Each row was made from one path, in order. Every step used is in the known rows, and no mark comes twice. Write each row's path.
(in the rows, 128 means zero)
Known rows:
Z/X/A: [ 97  95 121  71 154 122 115 162 144 162 138  93  85 177 133 150 164 119
 141 146 162 123  90 168 108 128 134]
U/L/W/E/Z: [ 86 108  97 109 178 111 123 149 186 136  88 178 124 188 122 116 135 144
 109 126 225 107 133 141 187 148 176]
W/E/Z/X/A: [ 76  98 118  76 179 113 126 161 156 152 117 114  82 183 123 135 157 132
 118 152 187 121 100 169 138 131 137]
A/E/Z/X: [ 97 133 122  75 155 127 143 125 161 160 132  98  86 182 153  97 163 151
 113 130 150 113 105 137 127 137 110]
Z/F/W/E: [ 79  90  53 120 125 101 136 118 144 118  87 158 115 153 110 124 139 124
  91 122 166 146 136 163 154 124 172]
W/L: [102 122 130  98 150 127 137 137 164 136  83 183 104 160 126 125 152 135
 121 130 162 111 113 145 152 113 164]
Z/X/A/E/W/L: [113  97 128  57 131 128 128 139 161 148 114 143  26 213 146  98 127 132
 128 130 172 133  73 164 134 105 141]
F/A: [116 122  94  95 138 128 128 137 157 148 104 167 103 165 137 146 145 138
 133 172 109 111 110 154 123 110 137]
Z/X/A/F/W/E: [ 69  65  52  87 152 113 135 153 142 136  92 142  84 177 120 134 126 129
  98 166 158 160 125 195 145  90 139]
L/W: [100 100 104 104 141 133 127 152 150 132 112 149 118 171 139 136 117 126
 130 127 176 119 108 154 154 131 162]
L/W/E/A/X: [ 70  88  74 133 154 118 139 150 187 138  95 213 125 140 130 125 132 112
  95 183 178 127 101 161 192 116 192]
P/X/A/F/W/L: [108  85  98  95 147 109 120 176 155 157 107 188  73 152 137 110 150 146
  85 137 136 145 131 176 190  85 140]
L/W/E: [ 83  85  95 115 152 127 131 139 155 112  79 180 118 183 124 136 100 120
 120 145 194 133 111 166 172 127 179]
U/L/W/E: [ 91  86  88 110 156 114 108 139 177 130  81 185 126 196 123 133 121 122
 126 132 225 124 123 155 177 142 196]
P/X/A: [137  93 140 103 160 106  98 171 153 168 157 135  92 149 142 148 168 121
 130 136 140 123  96 152 170 137 132]
W/E: [ 96 102 106 119 159 118 136 122 159 119  82 173 119 163 116 144 132 119
 126 152 162 128 114 152 155 126 164]
U/L/W: [110 101  96 100 146 121 103 155 174 152 114 154 129 186 136 134 141 129
 137 116 209 111 119 141 159 148 180]
Z/X: [ 99 112 118  87 145 123 129 130 148 157 114 115 110 172 140 135 161 126
 142 137 162 126 109 157 110 134 130]
X/P: [106  94 122 116 148 114 125 158 144 142 136 130  94 161 140 166 140 109
 137 181 140  99 100 137 148 120 141]
Z/F/A: [118 120  80  99 119 121 128 126 144 150 103 149 101 156 129 138 157 139
 127 148 109 117 117 156 115 124 153]
X/A/F: [116  93  97  94 164 130 130 167 145 148 123 125  89 151 124 156 140 131
 137 163 112 131 108 160 134 103 132]
L/W/E/A: [ 73  80  80 134 141 141 147 127 185 119  93 221 127 165 144 122 112 122
  95 157 186 136 104 164 170 115 172]
L/W/E/Z/X/A: [ 63  83 109  74 174 120 123 175 152 147 114 120  81 200 129 128 133 132
 113 146 214 125 101 183 150 134 148]
F/W: [ 97 109  71 104 129 114 131 141 151 135 123 143 117 144 130 127 151 132
 101 129 144 128 125 148 141 113 135]
X/A/F/W: [100  84  54  91 144 120 130 172 143 142 128 129  89 147 127 139 142 137
 102 151 117 142 123 169 142  90 125]
A/E/W/L: [127 117 126  84 126 130 140 118 170 131  96 182  48 192 144  96 118 139
 124 121 158 125  88 139 154 107 148]
Z/X/A/E/W: [126  94 112  65 127 128 122 134 151 152 151  99  32 206 151 117 125 124
 143 139 154 135  65 156 117 122 117]
F/W/E/A: [ 70  86  55 134 132 126 153 117 187 121 100 215 125 141 138 115 141 126
  71 159 159 141 119 161 161  98 150]
F/A/E/Z/X: [ 97 135 109  66 148 131 142 130 162 168 123 118  74 192 157  99 160 159
 113 156 125 111 104 150 119 120 105]
A/F/W/E: [ 84  85  50 117 147 116 147 132 150 118  76 180 108 154 117 129 119 134
  96 158 141 152 141 170 164  92 147]
P/X/A/F/W: [119  79  75 103 145 107 117 176 144 161 143 144  83 141 139 129 151 138
  95 147 116 152 127 171 174  97 116]

Which path is each row?
[109 122  73 103 134  99 122 147 149 166 102 149 104 135 118 144 171 127
 124 177 111 113 111 153 144 129 174] => Z/F/A/X
[104 138  78 102 150  96 131 156 161 170 104 149 101 132 119 128 180 144
 110 174 119 100 121 146 157 134 163] => E/Z/F/A/X
[ 94 123  61  97 120 109 144 128 152 142 134 109  95 144 133  87 163 154
  76  99 132 125 130 134 148 132 134] => A/E/Z/F/W
[121 116 126  97 135 123 134 129 170 132  84 197  69 177 130 117 126 135
 134 125 181 122 103 150 151 110 155] => E/W/L
[144 115  81  87  99 128 133 103 154 142 120 146  42 188 149 107 118 141
 135 140 113 130  88 147 121 119 132] => Z/F/A/E/W
[100  97 114 119 160  95 119 175 150 157 135 133  97 141 128 167 154 100
 134 208 137  94  96 136 172 123 160] => A/X/P
[ 87  97  90 137 148 133 153 112 189 123  98 215 127 146 135 128 139 122
 100 162 158 129 105 150 154 115 156] => W/E/A
[ 81  76  66 135 150 148 160 134 177 123  83 220 114 157 143 124 100 135
  98 172 152 150 122 172 169  93 157] => L/W/E/A/F
[ 63  88  86  75 165 106 126 166 153 149 120 117  80 182 124 124 156 137
  93 145 189 131 112 180 143 119 130] => F/W/E/Z/X/A
[102  97  85 111 136  92 115 167 141 166 125 139  77 147 129 164 156 108
 128 217 111  97 103 149 158 120 169] => Z/F/A/X/P
[ 77 108  61 115 167 112 155 142 167 127  84 175 104 151 118 109 130 155
  79 151 153 133 148 158 177 104 130] => A/F/W/E/Z
[ 80  71  52 103 155 114 134 155 147 123  93 164  89 161 115 140 122 129
  95 166 141 152 126 181 163  89 147] => X/A/F/W/E
[ 60  74 114 102 165 114 131 166 147 144 110 136  80 204 145 137 115 121
 114 180 211 109 111 168 171 129 145] => L/W/E/Z/X/P
[ 64 102 107  92 165 122 139 142 159 142  88 145 106 195 134 111 126 140
 109 136 216 124 123 172 157 138 148] => L/W/E/Z/X
[ 80 123  84  98 131 106 143 142 160 139  89 167 100 146 119  91 169 155
  72  98 171 119 145 150 161 118 163] => E/Z/F/W/L
[ 91 109 125  69 170 117 123 170 155 166 142  91  84 173 132 136 172 136
 126 141 171 111  99 160 123 136 121] => E/Z/X/A
[ 92  91  74 138 155 144 162 120 182 129  87 214 116 141 138 129 124 135
 104 178 126 145 123 160 154  93 145] => W/E/A/F
[ 92  86 123  99 145 114 123 154 138 159 136 108  87 181 148 156 148 108
 141 180 157 108 102 154 129 124 129] => Z/X/P
[ 72  84  44 138 117 120 152 109 176 122 101 201 123 134 130 109 149 127
  68 139 158 146 125 162 154 111 165] => Z/F/W/E/A
[ 87  90  79  83 146 121 135 172 152 140  92 171  77 158 122 121 142 144
  90 142 139 137 124 175 159  77 149] => X/A/F/W/L
[ 91 109  63  83 129 108 136 150 148 148 151  91  79 150 128  99 169 148
  77 104 133 124 115 142 146 128 133] => X/A/E/Z/F/W
[122 104 128  71 134 128 127 140 167 135 114 162  33 197 139 106 123 133
 123 130 160 124  73 149 150 104 149] => X/A/E/W/L
[ 88 125 113 115 177 114 145 132 173 126  92 168 114 159 118 125 143 143
 107 144 177 111 124 139 169 135 146] => W/E/Z
[ 90  95  41 122 127 134 154 136 172 141 117 186 113 127 145 114 145 145
  80 156 113 146 134 159 145  81 120] => E/A/F/W
[143 115 108  94 122 131 134 110 163 134 133 139  58 182 148 110 114 130
 140 130 137 128  83 132 136 123 123] => A/E/W
[ 75  93  64 101 176 111 145 165 161 131 100 156  88 157 115 122 135 150
  80 157 154 133 135 167 175 102 133] => X/A/F/W/E/Z
[144 100 146  84 134 114 113 144 169 154 130 177  28 188 154  98 131 136
 118 122 156 131  79 151 182 114 140] => P/X/A/E/W/L
[ 80  91  65 115 140 110 134 128 154 115  88 175 114 160 118 130 129 126
  94 144 166 139 127 163 160 111 155] => F/W/E
[ 85  89  99  83 184 122 139 165 151 152 103 126  74 177 123 136 139 143
 119 171 155 136 119 179 142 110 126] => W/E/Z/X/A/F
[114 105 117  76 146 131 125 148 150 144 156  98  73 172 138 130 148 125
 126 142 116 118  73 139 133 122 136] => X/A/E
[ 74 103 102  89 170 112 117 144 179 156  91 149 114 208 132 109 144 145
 118 129 242 118 131 159 161 151 164] => U/L/W/E/Z/X
[105  90 101  78 161 130 129 166 139 163 122 106  80 169 135 151 149 132
 140 162 128 140 109 176 116 107 123] => Z/X/A/F
[ 76  77  93 143 159 104 135 156 178 145 122 191 100 139 133 155 145  96
 104 228 151 108  94 147 189 110 172] => W/E/A/X/P
[102  98  97 107 152  98 116 178 149 164 125 152  81 155 135 170 149 111
 131 235 112  90  96 150 163 105 154] => F/A/X/P
[ 73 113  77 113 164 107 146 138 170 124  95 167 111 156 118 111 142 146
  80 137 175 122 138 149 175 122 139] => F/W/E/Z
[110 122 105  87 146 118 135 141 152 152 149  84  76 153 129 110 170 147
 105 108 130 111 101 130 139 149 144] => X/A/E/Z/F
[ 75 107 104 111 173 122 142 149 168 121  86 174 115 177 124 120 116 142
 103 136 201 114 123 154 185 137 162] => L/W/E/Z
[ 66 102  68  94 162 115 151 138 157 145  86 146  95 173 130 108 140 153
  92 152 169 142 145 177 149 108 118] => A/F/W/E/Z/X
[ 95 110  90 110 151  88 124 176 150 171 128 137  79 145 129 151 166 125
 114 213 120  85 112 143 168 125 158] => E/Z/F/A/X/P
[140  89 121 108 165 117 114 172 149 168 139 143  82 143 141 147 149 135
 129 156 111 137 113 162 170 114 122] => P/X/A/F
[ 87  79  56  78 140 120 129 168 136 157 127 110  82 163 134 132 145 136
 107 152 133 149 122 183 125  91 115] => Z/X/A/F/W
[ 80  81  74 131 146 132 128 129 206 132  96 227 134 174 139 118 131 122
 101 145 212 128 114 154 176 126 187] => U/L/W/E/A
[139  99 111  78 129 127 123 137 159 139 152 117  40 188 145 123 119 123
 142 139 139 127  67 142 134 120 124] => X/A/E/W
